Each row comes from the steps of one path. Every step used is in the known rows, and no mark comes twice. Write the path behind each row, first mark first.
In the rows, 128 means zero.
Known rows
vero -> kopu: [145 115 116 144 146 107 147 143 122 111 109 114 117 107 146 140  99 132
 128 138 120 107 153 129 120 142 107 157  94 144 154 136 132 143 137 162
  88  98 121 125  73 145 119 121 162 127 118]
neku -> neki -> nafud -> kopu: [132 116 125 142 146  96 153 137  96 114 106 118  63 170 142 131  87 126
 118 129  97 126  96  88 116 128 130 162  94 145 137  20 169 114 130 170
  94  98 159 132  92 126 116 223 155 150 125]
vero -> punol -> koneno: [137 135 124 153 158 103 146 133 138 102 111 119  95 105 139 137 125 132
 130 137  97 136 148 106 125 144 112 155  97 131 131 125 114 136 137 142
  94  79 119 117  84 127  99 113 162 133 111]
punol -> koneno -> neki: [143 132 111 140 152 104 145 129 118 107 118 108 121 121 140 130 155 136
 146 122 108 136 122 128 128 122 108 165  97 136 133 148 135 117 121 157
  95  90 121 118  51 109 107 138 151 126 106]
neki -> nafud -> kopu: [133 115 124 143 145 100 152 128 117 109 114 125 102 150 143 134  82 138
 114 124  96 122  89 109 112 125 125 157  92 142 136 101 149 119 128 162
 102 107 154 124  89 114 120 199 164 141 123]
dapuz -> koneno -> neki -> nafud -> kopu -> vero: [144 117 134 148 127 111 153 120 100 109 115 117 162 174 141 136 146 143
 107 116  95 141  79 105  87 101 135 176  94 146 140 194 147  96 115 171
  91 124 124 129  78 118 107 228 147 133 112]
kopu -> neku -> punol: [149 124 140 175 152 102 148 159  84 119 117  97  59 122 141 139 127 133
 136 122 114 133  96 124 141 124 108 149  83 138 136 115 148 142 110 157
  97 126 125 130  65 145 128 149 156 138 101]
koneno -> punol -> neku -> neki -> nafud: [122 122 132 155 150 101 145 126  93 113 109 103  72 155 144 100 114 132
 142 141 118 131 131 118  95 143 119 143  91 155 115  49 171 101 127 149
  96  89 142 135  49 138 115 232 149 144 126]
neki -> koneno -> punol: [133 129 118 135 149 110 151 120 126 108 110 100  92 132 141 118 133 140
 149 139 111 128 122 122 128 134 105 148  96 153 131 147 130 115 140 141
  98 129 114 123  86  93 116 177 160 133 127]
kopu -> neku -> neki -> nafud: [126 117 131 153 155  94 152 157  85 116 115 125  34 158 142 131 103 121
 137 133 111 140  96 127 113 132 128 152  87 151 125  33 174 116 113 160
  89 100 141 133  57 145 114 195 153 144 109]
vero -> punol -> koneno -> neki -> nafud -> kopu: [133 128 118 140 150 109 149 102 131  93 118 121 111 121 137 123 133 142
 120 130  82 143 118  90 117 121 127 171  92 131 122 127 130 121 131 156
  89  91 157 114  40 106  89 201 154 136 119]
neki -> nafud -> kopu -> vero -> punol: [129 125 139 163 136 113 150 130 127 100 114 116 103 154 133 137 110 140
 108 126  84 120 102  99 109 118 136 154  94 141 138 123 139 127 128 150
  94  99 132 114  81 137  88 204 165 139 123]
koneno -> neki -> neku -> punol: [157 122 130 159 161 100 147 148  71 117 114  77 125 116 142 121 160 149
 156 133 107 119 130  93 105  95 107 168  90 127 145 115 141 122 123 180
  79 126 119 134  27 117 121 189 147 134  96]
koneno -> neki: [147 122 111 146 148 115 139 146 111 111 116  87 143 125 142 136 151 142
 147 127 115 128 132 141 105 116 106 157  93 143 143 146 134 119 120 152
  95 111 121 122  60 122 112 161 152 128 106]
kopu -> neku: [139 120 128 164 152 107 144 158 103 116 121 102  94 121 140 142 116 132
 133 123 116 130 117 165 135 143 108 145  87 145 136 126 137 122 110 140
  93 107 121 124  65 134 126 136 161 131 105]
vero -> kopu -> neku -> punol -> koneno: [148 128 134 167 147  97 157 136  98 110 117 125  40  93 142 135 107 123
 128 128 117 128 117 108 167 151 110 163  85 135 139 106 149 158 125 165
  80  99 126 131  35 149 120  99 154 133 105]
kopu -> neku -> punol -> koneno -> neki -> nafud: [139 128 130 160 152  93 155 127  85 104 124 126  51 130 141 120 146 132
 145 121 102 152  63 100 131 112 124 167  80 137 118 130 167 131 103 167
  90 107 144 126   4 125 103 182 147 137  98]
neku -> punol -> koneno -> neki -> nafud: [139 128 123 147 151  89 154 124  95 104 114 129  69 138 143 119 137 136
 146 126  98 146  74  72 110  99 124 169  88 132 125 120 160 136 120 176
  99 104 141 126  34 121 100 182 148 138 106]
kopu -> vero -> punol: [139 131 137 171 139 116 142 154 128 106 111  89 114 131 134 143 142 139
 127 133 103 118 137 122 109 121 118 146  98 141 144 153 121 134 127 137
  96  96  96 116  84 150  91 146 162 131 111]
dapuz -> koneno -> punol -> neku -> neki -> nafud: [132 116 142 152 153  99 148 120  89 115 106 120 100 166 151 107 115 132
 128 146 117 156 130 103  71 136 121 157  91 154 115  92 156  89 130 153
  92  99 131 144  77 141 122 229 138 144 123]
neki -> neku -> punol -> koneno: [147 129 136 160 165  80 159 142  88 114 111 116  72 120 143 121 121 136
 144 129 103 123 111  78 131 122 112 166  95 121 139  85 142 132 131 178
  86 105 116 135  57 114 126 143 157 138 101]
neki -> neku: [142 122 127 151 164  96 148 154  99 117 115 105 130 125 142 127 112 141
 143 134 111 111 141 130 107 124 113 157  97 134 146 107 133 114 127 164
  84 107 113 130  64 111 127 154 161 131 109]
dapuz -> koneno -> punol -> neku -> neki: [143 123 142 159 151 107 141 130  88 121 102  92 121 145 148 117 133 133
 128 141 125 147 157 118  97 148 103 155  93 152 126  95 141  93 132 144
  89 102 111 145  88 142 134 196 136 139 118]
nafud -> kopu -> vero -> punol -> neku -> neki: [140 135 153 183 130 121 141 136  96 112 112  66  87 149 132 135 130 134
 103 119 114 117 135 102 134 149 116 152  93 142 145  46 147 112 125 144
  89  78 115 130  62 150 108 199 157 148 119]
koneno -> punol -> neku: [135 127 128 166 151 116 139 126 114 111 115  76 126 120 142 112 126 143
 139 130 125 127 145 154 120 148 100 136  90 150 126 145 136 112 126 132
 102  94 120 127  59 132 127 170 156 131 122]
neku -> punol -> koneno -> neki -> nafud -> kopu: [141 127 124 146 147  95 156 106  97 102 114 123  72 136 139 122 129 138
 126 116  90 137  67  59 130 108 127 173  88 129 129 105 162 131 122 180
  97 108 160 125  42 106 108 212 149 143 112]

Write each row's path
[132 124 119 150 148 104 152 113 105 101 130 130  90 128 137 123 127 133
 120 111  96 146  78 133 146 135 129 169  85 138 120 139 157 109 105 160
  87 100 160 120  19  99 108 197 156 133 111]  punol -> koneno -> neki -> nafud -> kopu -> neku
[139 130 136 143 144 102 149 134  88 120 115  91  39 156 146 125 122 126
 130 125 134 130 108 105 127 139 103 154  89 150 142  41 157 106 130 160
  96  94 114 137  60 120 132 182 153 150 118]  punol -> neku -> neki -> koneno
[131 120 132 157 131 104 155 134 114 109 114 116  97 167 135 137  99 138
 110 112  94 113  72 111 118 120 138 154  95 146 142 117 159 119 118 166
 104 106 131 120  77 127 105 208 164 138 122]  neki -> nafud -> kopu -> vero
[136 126 140 163 149  90 162 120  91 106 122 136  30 136 138 128  95 127
 112 112  92 140  51  88 159 132 129 163  82 132 122  90 167 137 113 167
  94 109 160 127  53 122 122 190 158 146 111]  neki -> nafud -> kopu -> neku -> punol -> koneno
[131 133 123 152 132 105 155 111 116  99 121 120 110 157 131 127 141 139
 120 109  90 125  65 108 135 117 138 171  97 141 131 145 158 114 113 163
  97  90 132 117  42 106  92 198 157 132 117]  punol -> koneno -> neki -> nafud -> kopu -> vero
[152 122 140 163 163  89 151 156  81 120 109 100  98 124 145 127 122 142
 145 132 106 114 120  91 110 111 111 160  92 127 146  91 141 132 128 179
  85 124 116 138  64 123 132 163 157 138 103]  neki -> neku -> punol
[131 130 129 149 143 114 150 119  92 114 114  89  47 139 134 120 139 129
 130 129 113 136 111 121 177 154 112 154  89 156 128  49 161 101 127 143
  85 126 140 132  69  96 123 218 150 144 126]  nafud -> kopu -> neku -> neki -> koneno -> punol
[140 129 138 171 133 121 143 138 126 106 111  87 123 133 130 146 131 141
 107 122  95 112 127 111 134 132 118 150  96 138 146 145 124 130 130 141
  95  98 115 117  91 134  96 168 166 135 119]  nafud -> kopu -> vero -> punol
[126 134 137 160 138 103 156 114 137  95 115 138  84 148 131 133 115 134
 106 124  81 127  90  89 127 136 140 163  97 135 131 130 141 130 131 154
  96  81 129 113  69 123  82 179 167 138 123]  neki -> nafud -> kopu -> vero -> punol -> koneno
[125 121 134 157 143 107 146 111  93 112 109  98  83 160 139 103  98 134
 121 131 110 128 121 108 118 146 122 149  89 153 121  33 172  98 127 151
  97  94 159 136  53 126 122 251 151 149 134]  koneno -> punol -> neku -> neki -> nafud -> kopu
[133 131 130 148 144 114 147 109 115 109 118  86  91 125 143 106 132 143
 139 130 130 131 122 131 131 145 100 140  89 153 127 154 135 105 132 136
 103 111 111 128  55 104 130 184 158 135 129]  neki -> koneno -> punol -> neku
[146 123 138 162 151 114 139 120 103 114 110  92 154 130 150 119 130 142
 126 134 124 145 146 140  94 151 100 149  92 149 125 177 124  98 129 141
  95 111 108 136  83 131 137 171 148 131 120]  dapuz -> koneno -> punol -> neku
[135 126 129 159 131 120 144 122 123  98 118  95 132 143 131 129 150 149
 118 127  87 125 108 103  99 105 133 162  92 141 136 153 141 119 121 156
  90 105 134 113  39 127  78 223 157 135 118]  koneno -> neki -> nafud -> kopu -> vero -> punol
[139 144 125 162 139 115 143 131 131  97 117  91 121 122 131 134 182 140
 139 128 100 130 134 114 122 125 119 163  99 135 135 181 124 129 121 143
  88  83  99 113  40 127  75 146 154 125 105]  kopu -> vero -> punol -> koneno -> neki
[133 140 134 167 144 106 150 139 139 101 112 109  92 129 133 141 143 132
 127 127  99 130 126 110 130 140 120 156 101 136 136 142 122 137 128 141
  96  79  94 114  75 137  89 119 163 129 109]  kopu -> vero -> punol -> koneno
[131 126 123 143 142 112 152 125 100 112 111 102  38 111 140 116 134 123
 145 152 127 122 150 128 160 160 108 157  89 162 132  65 157 122 138 149
  70 118 125 134  40 123 115 175 148 135 126]  vero -> kopu -> neku -> neki -> koneno -> punol
[129 127 110 134 152  95 152 122 119 100 118 135 107 135 142 122 133 134
 143 129 100 140  93 112 102 114 125 167  94 138 124 137 148 121 117 166
  95  88 138 118  41 109 100 172 152 131 110]  punol -> koneno -> neki -> nafud
[140 140 128 162 134 121 145 117 129  97 117  86 131 121 128 135 170 142
 118 116  90 127 125 110 144 129 118 169  99 132 138 166 126 125 126 144
  89  88 117 112  45 119  82 164 157 128 112]  nafud -> kopu -> vero -> punol -> koneno -> neki
[145 118 133 165 142 107 150 126  76 109 124 102  77 134 138 124 127 142
 124 118  97 139  66 110 130 109 123 164  78 137 129 109 166 123 104 169
  91 132 164 128  24 122 118 233 150 143 106]  koneno -> neki -> nafud -> kopu -> neku -> punol
[132 124 144 159 148 106 146 119  98 108 113 103  70 149 141 124  90 132
 104 133 105 135 127  83 102 138 121 155  86 141 130  28 154 111 131 155
  93  80 157 131  56 140 110 233 156 155 126]  vero -> punol -> neku -> neki -> nafud -> kopu
[140 130 141 165 152 111 136 146 100 114 111  80  81 131 142 128 123 131
 129 137 121 133 163 111 104 139 102 148  90 143 135  38 135 119 131 142
  91  78 121 131  62 153 114 171 152 146 113]  vero -> punol -> neku -> neki
[148 135 130 166 152 101 148 136  82 110 123  96  67 109 137 128 166 134
 147 117 110 147  91 116 155 119 108 163  84 132 127 135 151 136 106 157
  88 109 126 127  27 125 116 149 146 132  94]  kopu -> neku -> punol -> koneno -> neki
[143 118 124 159 144 111 148 148 111 113 120 109  98  95 143 140  98 129
 127 135 125 117 147 158 143 153 108 153  86 148 145 131 136 137 122 152
  79  99 122 126  44 151 118 114 161 125 112]  vero -> kopu -> neku
[150 134 123 154 150  99 147 133  98 108 112 101  87 120 141 128 164 137
 146 122 107 135 104  88 130 113 108 167  92 129 135 128 147 138 121 167
  97 106 122 125  48 124 109 153 147 135  99]  neku -> punol -> koneno -> neki
[141 136 124 150 168 104 145 127 114 101 119 101 135  94 139 117 162 145
 150 143  93 132 168 110 108 126 110 171  98 123 132 128 112 115 132 157
  69  89 117 119  17 100  97 152 153 126 102]  vero -> punol -> koneno -> neki -> neku
[134 116 121 153 145 113 146 126  95 106 128 104 112 129 137 126 125 140
 123 118 101 137  82 146 127 122 125 161  82 146 128 140 156 104 103 158
  88 116 162 120  28 110 112 224 156 135 111]  koneno -> neki -> nafud -> kopu -> neku
[139 123 130 163 152 101 145 167  86 121 113  95  61 140 139 142 124 122
 137 130 120 136 124 142 140 142 113 152  90 149 135  52 158 114 114 151
  85 100 121 133  70 147 122 160 151 140 105]  kopu -> neku -> neki
[130 116 130 157 148 104 153 134 103 110 124 126  85 140 140 137  84 134
 111 118  99 132  79 141 135 138 128 155  83 145 130 108 158 117 112 154
  93 109 155 123  58 123 123 203 165 140 118]  neki -> nafud -> kopu -> neku
[133 119 136 153 144  99 151 125  84 116 114 108  65 169 143 125  82 131
 110 119 114 128  99  98 112 141 124 156  88 146 134  27 173 104 121 167
  97  84 155 134  61 132 132 234 155 153 125]  punol -> neku -> neki -> nafud -> kopu
[140 141 132 166 153 108 148 132 117 100 121  89 143 112 131 121 180 144
 145 136  95 123 152 112 114 119 120 173 102 127 136 157 124 112 123 155
  71  86  93 120  10 111  84 156 155 123 102]  kopu -> vero -> punol -> koneno -> neki -> neku
[141 118 141 168 147  98 155 135  82 112 119 120  47 142 139 130  94 135
 113 117  95 138  59 100 137 120 125 155  78 137 130  88 166 133 111 167
  97 128 161 131  59 130 129 214 160 148 113]  neki -> nafud -> kopu -> neku -> punol
[127 124 141 162 136 106 150 138 108 107 107 109  68 170 134 135 117 130
 112 133  89 121 111  77 111 120 138 159  97 145 138  46 160 121 132 160
  91  93 137 124  81 145  84 224 158 148 123]  neku -> neki -> nafud -> kopu -> vero -> punol
[130 128 120 133 148 104 149 130 104 115 102 100  56 147 142 117 145 129
 151 144 115 129 130 100 134 135 109 153  97 156 130  60 150 111 141 151
  93 120 119 131  90 103 112 194 147 142 126]  neku -> neki -> koneno -> punol
